In the rows, 128 means zero.
Known rows, with every step that occurs:
r-f: [139 108 119 110 119 134 135 123 120 123 151 134 154 150 109 132 121 143
 113 125 121 132 135  86 126 100 136 149  91 144 157 103 102 123 139 158]
z-c-u-f: [137 136 128  60 121 157 149 122 128 106 113  93 168 172  90 165 146 108
 129 155 184 185  93 127 139 146 102 188 136 151 126 177 152 118 103 102]
z-c-b: [121 127 128 108 151 112 164 121 108  91 117  97 154 136 103 160 115 118
 107 160 138 152 107 166  72 163  84 174 149 156  92 154 133 121 162  91]
p-y: [115 132 147 150 107 147 121 150 130 126 137 119 142 103 130 119 139 128
 132 126 110 105 145 106 153 112 153 101 102 111 150 122 134 151 135 153]
k-p-y: [131 131 164 155 101 155 110 171 117 147 142 123 131  80 144  85 167 130
 138 126 114  75 159  91 166 129 144  74  87  87 145 113 144 145 134 162]
j-p: [139 128 118 141 137 137 111 113 144 155 131 113 117 130 137  96 137 137
 153 104 104 102 151 102 120 111 139 106 113 123 143 137 127 150 140 147]
r-f-s-c: [138 119 117  80 147 103 131 116  81 131 176 144 174 154 128 140 108 117
  79 137 146 149 132  82  91 107  94 134 120 137 154 111  75 145 131 171]
g-f-y-p: [115 133 101 167  87 140  74 169  92 159 161 167 144 110 127  88 162 122
 157  83 140  95 157  72 140  77 172  82  80 126 141  97 148 117 141 164]
c-u: [124 120 129  98 128 143 124 119 142 119 114 121 132 143 111 142 110 133
 103 146 165 137 122 114 131 139 119 148 125 144 127 155 133 108 110 115]
r-f-y-p: [137  98 110 148 100 124  83 161  92 172 163 156 161 113 123  79 163 150
 117  68 133 106 164  70 136  65 173 104  78 121 158 103 136 123 140 192]
s-c-u-f-y-p: [134 139 121  90 120 133  83 186 103 198 141 126 177 132 116 106 194 123
 129  81 182 151 124  95 155  83 133 115 117 119 125 160 171 126 111 152]
z-c-s: [142 120 116 105 125 119 160  96 109  86 112  93 148 166 112 166 108  98
  90 173 150 153 102 174  82 157  91 172 162 169 109 149 135 131 151 102]
p-g-f-u: [124 153 139 160 105 189  99 116  99 104 149 187 157 138 107 123 103 111
 132 137 132 108 162  80 133  76 156 129  69 111 156 104 109 119 159 168]
r-f-g: [144 106 101 118 130 155 110 136 134 149 152 143 186 159 133  97 143 166
 111 118 118 126 168  99 131  83 149 139  74 135 155  96 122 135 148 178]
p-g-f: [115 144 122 146  90 172 116 132 115 106 153 152 165 137 111 108 136 114
 155 135 122 104 162  64 143  86 162 122  75 121 155  89 121 113 149 143]
y-p-k: [135 136 116 168 102 141  94 148 105 172 161 138  93  75 128  72 168 128
 157 100 115 101 147  83 109 106 171  95 114  81 112 143 153 161 145 164]
g-f-s-c: [115 157 107  97 133 116 121 125  84 118 174 155 161 147 130 153 108  93
 119 155 146 135 125  83  89 114  91 108 120 143 138 105  86 142 135 146]
r-f-u-c-b: [134  97 140  99 169 125 139 135  70 113 138 152 177 149  89 178  66 120
  82 155 151 121 118 140  76  86  63 196 101 134 135 149  69 120 168 180]
j-p-g-f-s: [123 132 128 160 107 161  81 103 108 128 159 156 154 138 138  80 124 112
 147 117 117  70 194  26 112  90 152  92  72 106 187 103  92 151 142 183]
y-p-g-f-u-c-z: [106 154 134 124 105 165  98 145  71 118 167 187 163 117 114 134 129  80
 146 139 183 111 127 113  98  58 119 100  95 112 126 134  94 158 152 184]
b-c-z: [128 128 116  64 148  95 155 132 119 116 129 112 121 157 141 157 128 125
  77 135 155 170  89 192  76 147  89 108 166 176 115 140 123 155 149  85]
b-c: [129 119 116  97 155 112 143 130 108 126 123 119 116 145 133 134 113 128
  92 113 128 146 110 152 100 139 109 123 152 133 133 137 129 147 154 104]
g-f-u-c-b: [115 133 126 114 152 141 131 144  74  97 130 165 166 145  93 184  65  94
 121 175 157 110 109 145  77  96  62 172 101 138 123 144  80 114 171 156]
s-c: [129 153 116  99 146 115 142 136 111 142 145 119 145 131 128 135 136 115
 123 132 125 150 108 132 109 119 104 121 144 132 109 127 121 139 139 122]
p-g-f-s: [113 135 137 145 102 152  97 112  92  98 161 172 166 140 133 110 113 105
 122 143 141  97 171  51 126  99 140 115  88 111 172  96  97 130 128 170]
s-c-u-f-y-p-g: [133 143 142 112 107 159  73 184  93 190 148 133 200 125 116  70 208 122
 130  69 175 132 157  69 168  59 160 108 100  99 140 150 176 127 119 164]
z-c: [126 132 119 108 129 133 155 108 113 104 132 111 140 132 113 143 130 110
 123 147 139 155 104 146 105 155 118 146 140 141 108 145 138 134 133 112]
j-p-g-f: [129 148 116 161  95 178  95 121 131 136 154 139 152 143 117  73 144 121
 178 106  96  77 184  40 130  69 174 102  61 117 170  95 117 131 162 163]
g-f: [120 148 105 127 105 143 126 135 121 112 146 144 142 147 110 137 120 114
 153 141 126 122 127  92 127 107 134 126  93 147 142  96 114 114 141 130]
s-c-u-f-r: [141 155 107  45 150 130 122 169 132 164 105  89 196 187  85 146 123 102
 136 146 192 197 122 131 164 133  78 157 134 114 150 135 115 120  96 132]

Rows:
[141 103 120  93 149  93 146 117 107 111 105 109 121 178 132 160  90 117
  58 140 134 147 105 177  79 140  77 149 171 162 136 145 128 139 176  97]	b-c-s
[130  97 131 169  88 148  72 154  84 167 166 165 181 108 124  46 175 148
 113  53 128  86 193  45 149  43 202 103  58  96 172  94 141 118 148 208]	r-f-y-p-g
[132 111 119  68 156 124 142 118 125 120 109 109 120 158 116 148  96 130
  74 130 160 156 105 139 103 152 100 144 150 149 135 166 137 127 134  90]	b-c-u
[123 119 140 190  98 145  65 159  94 173 145 161 156  83 143  46 185 138
 129  60 131  80 184  84 149  77 198  79  92  82 142 121 165 131 140 181]	f-y-p-g
[108 154 108 166  91 151  76 160 108 149 133 142 176 130  98  75 127 100
 182 104 143 116 194  55 161  89 164  97  81  72 177  65 114 131 143 177]	y-p-g-f-r
[128 146 118  67 148 133 137 126 126 135 133 113 149 144 110 148 119 119
 105 148 157 156 107 124 113 132  96 141 140 148 112 156 130 118 118 108]	s-c-u
[138 127 141  82 120 152 122 142 142 135 115 113 158 167 105 145 142 125
 131 134 174 158 116 105 164 124 112 170 123 137 145 159 141 113  97 119]	c-u-f
[141 118 130  51 141 134 137 143 122 131 108 105 142 184 110 151 127 124
  95 120 172 175  98 133 136 131  94 168 142 145 149 170 146 132 123  96]	b-c-u-f
[130 136  84 184  75 155  66 174  85 177 182 169 123  77 116  56 187 127
 166  97 124  75 169  54 120  70 198  73  57 102 130 111 158 128 158 188]	g-f-y-p-k
[139 102 148  50 155 118 121 127  97 122 115 119 147 183 126 153 108 114
  67 134 197 168 110 119 119 152  74 159 153 133 165 175 122 149 105 119]	b-c-u-f-s
[145 130 122 113 125 158 102 163 145 167 127 127 185 161 143 102 183 145
 150 113 137 140 152 128 163  96 136 139 107 116 137 127 156 147 124 157]	u-f-g
[133 150 116 146  96 164  82 164 105 145 137 142 171 136 108  64 134 108
 173 140 146  92 197  69 175 123 139  93  58  76 174  57 111 105 138 173]	k-p-g-f-r
[126 124 120  80 131 148 155 102 129  95 118 103 140 146  96 154 114 118
 101 164 172 162 102 138 110 167 109 165 140 156 109 173 142 116 113  98]	z-c-u
[134 124 150 168  86 156  64 183  96 182 143 152 180 110 132  48 216 129
 154  50 146 104 180  76 184  55 193 101  87  76 156 124 178 135 126 184]	u-f-y-p-g
[139 131 120  73 129 139 110 158 152 148  88  99 176 183  85 140 116 115
 140 141 194 180 145 123 187 137  99 165 116 110 168 133 122 107  83 136]	c-u-f-r
[141 130 111  66 124 182 127 135 144 132 114 102 197 180 111 129 171 131
 125 151 181 173 125 138 147 137 113 176 115 144 119 170 168 135 111 126]	z-c-u-f-g
[124 134 134  83 151 124 137 127 102 114 133 156 142 130 123 182 100  99
  95 169 190 142  85 203  88 119  65 132 144 144 102 167  91 149 121 155]	f-u-c-z
[138 140 121 104 130 121 115 167 135 157 105 106 177 168  99 123 131 107
 161 130 161 171 148 136 181 128 112 146 121  95 168 107 111 127 102 150]	u-f-r
[107 151 127 170  79 165  87 147  96 133 161 158 152 116 116  82 151 111
 178  94 122  93 171  40 140  71 176  97  84  97 149  92 135 138 156 158]	y-p-g-f
[105 138 150 159 126 159  91 153  52 117 146 178 174 115  97 127  97  91
 145 129 149  81 148  94  91  60 107 146  88  87 134 136  99 135 184 185]	y-p-g-f-u-c-b
[117 138 112 115 133 158 120 132  79 110 146 180 150 136  99 170  78  87
 137 163 154 114 107 126 110  88  93 147  95 127 134 134  89 126 143 172]	g-f-u-c
[141 121 112  47 153 123 127 160 131 149  87  87 169 199  90 145 100 116
 105 134 196 196 126 149 156 155  80 165 140 115 173 147 123 127 114 116]	b-c-u-f-r
[151  86 127  95 144 129 134 108  79 109 134 159 171 172  96 186  57 102
  63 171 161 125 111 148  88  77  66 197 116 146 151 141  72 127 161 192]	r-f-u-c-s
[140 115 125  63 142 128 147 125  89 108 154 161 168 154 105 182  95 110
  81 166 181 149  96 162  84  86  79 153 111 159 130 140  62 141 133 184]	r-f-u-c-z
[135 156 139  43 140  91 139 148 103 135 156 121 176 166 147 164 161  97
 103 152 190 186  99 149  98 130  63 114 161 152 124 144  96 171 102 130]	u-f-s-c-z
[131 127 113 109 133 142 126 117  82  95 128 162 156 169  97 193  58  79
 102 188 165 114 107 149  85  89  63 170 118 151 137 138  85 123 165 165]	g-f-u-c-s
[146 114 135 122 131 149 120 110 105 123 149 170 150 144 107 142  89 138
  90 130 131 141 140 101 120  86 128 154  88 131 161 119  94 124 144 181]	r-f-u
[138 105 136 111 154 126 129 111  87 112 105 149 147 149 115 187  64  91
  79 171 165 120 102 186  89 111  61 172 149 135 121 169  98 135 152 165]	f-u-c-s
[114 149 107  67 136 132 118 119  95 106 158 143 162 162 111 164  94  95
 100 177 179 144 119  71  95 130  78 131 117 156 140 133  92 121 115 131]	g-f-s-c-u
[145 120 145 136 110 174  99 131  61 109 142 179 167 141 113 131 100  79
 114 178 163  65 151 107 116  84  80 140  84 106 144 122 101 116 171 188]	k-p-g-f-u-c-s
[104 152 131 112 111 153  81 129  74 131 170 162 174 133 120 103 122  98
 120 127 176 116 158  20 108  91 129 100 105 104 151 123 110 143 129 165]	y-p-g-f-s-c-u
[138 154 125  53 138 142 139 151 126 145 129 103 172 171 104 154 152 112
 128 139 171 177 100 113 143 116  94 162 137 141 128 159 137 126 110 114]	s-c-u-f
[141 121 129 122 116 134 103 171 118 162 130 136 168 142 125 112 184 132
 131  97 148 129 138 124 169  95 145 128 101 125 149 127 156 113 116 153]	u-f-y
[127 126 130 129 117 168 112 113  75  91 133 170 180 167  97 165  74  76
 103 176 156  94 135 124 103  67  90 168 100 130 148 128  91 119 176 181]	p-g-f-u-c-s
[107 144 137 159 105 180  82 141  60 130 160 196 159 105 105 111 112  84
 161 117 156  85 146  77 124  53 139 121  80  74 143 127 106 150 157 204]	y-p-g-f-u-c
[134 148 143  77 144 110 128 147  88 147 150 127 173 157 140 144 143  97
 119 134 162 161 113 116 123 117  82 132 147 112 139 145 107 163 105 147]	u-f-s-c
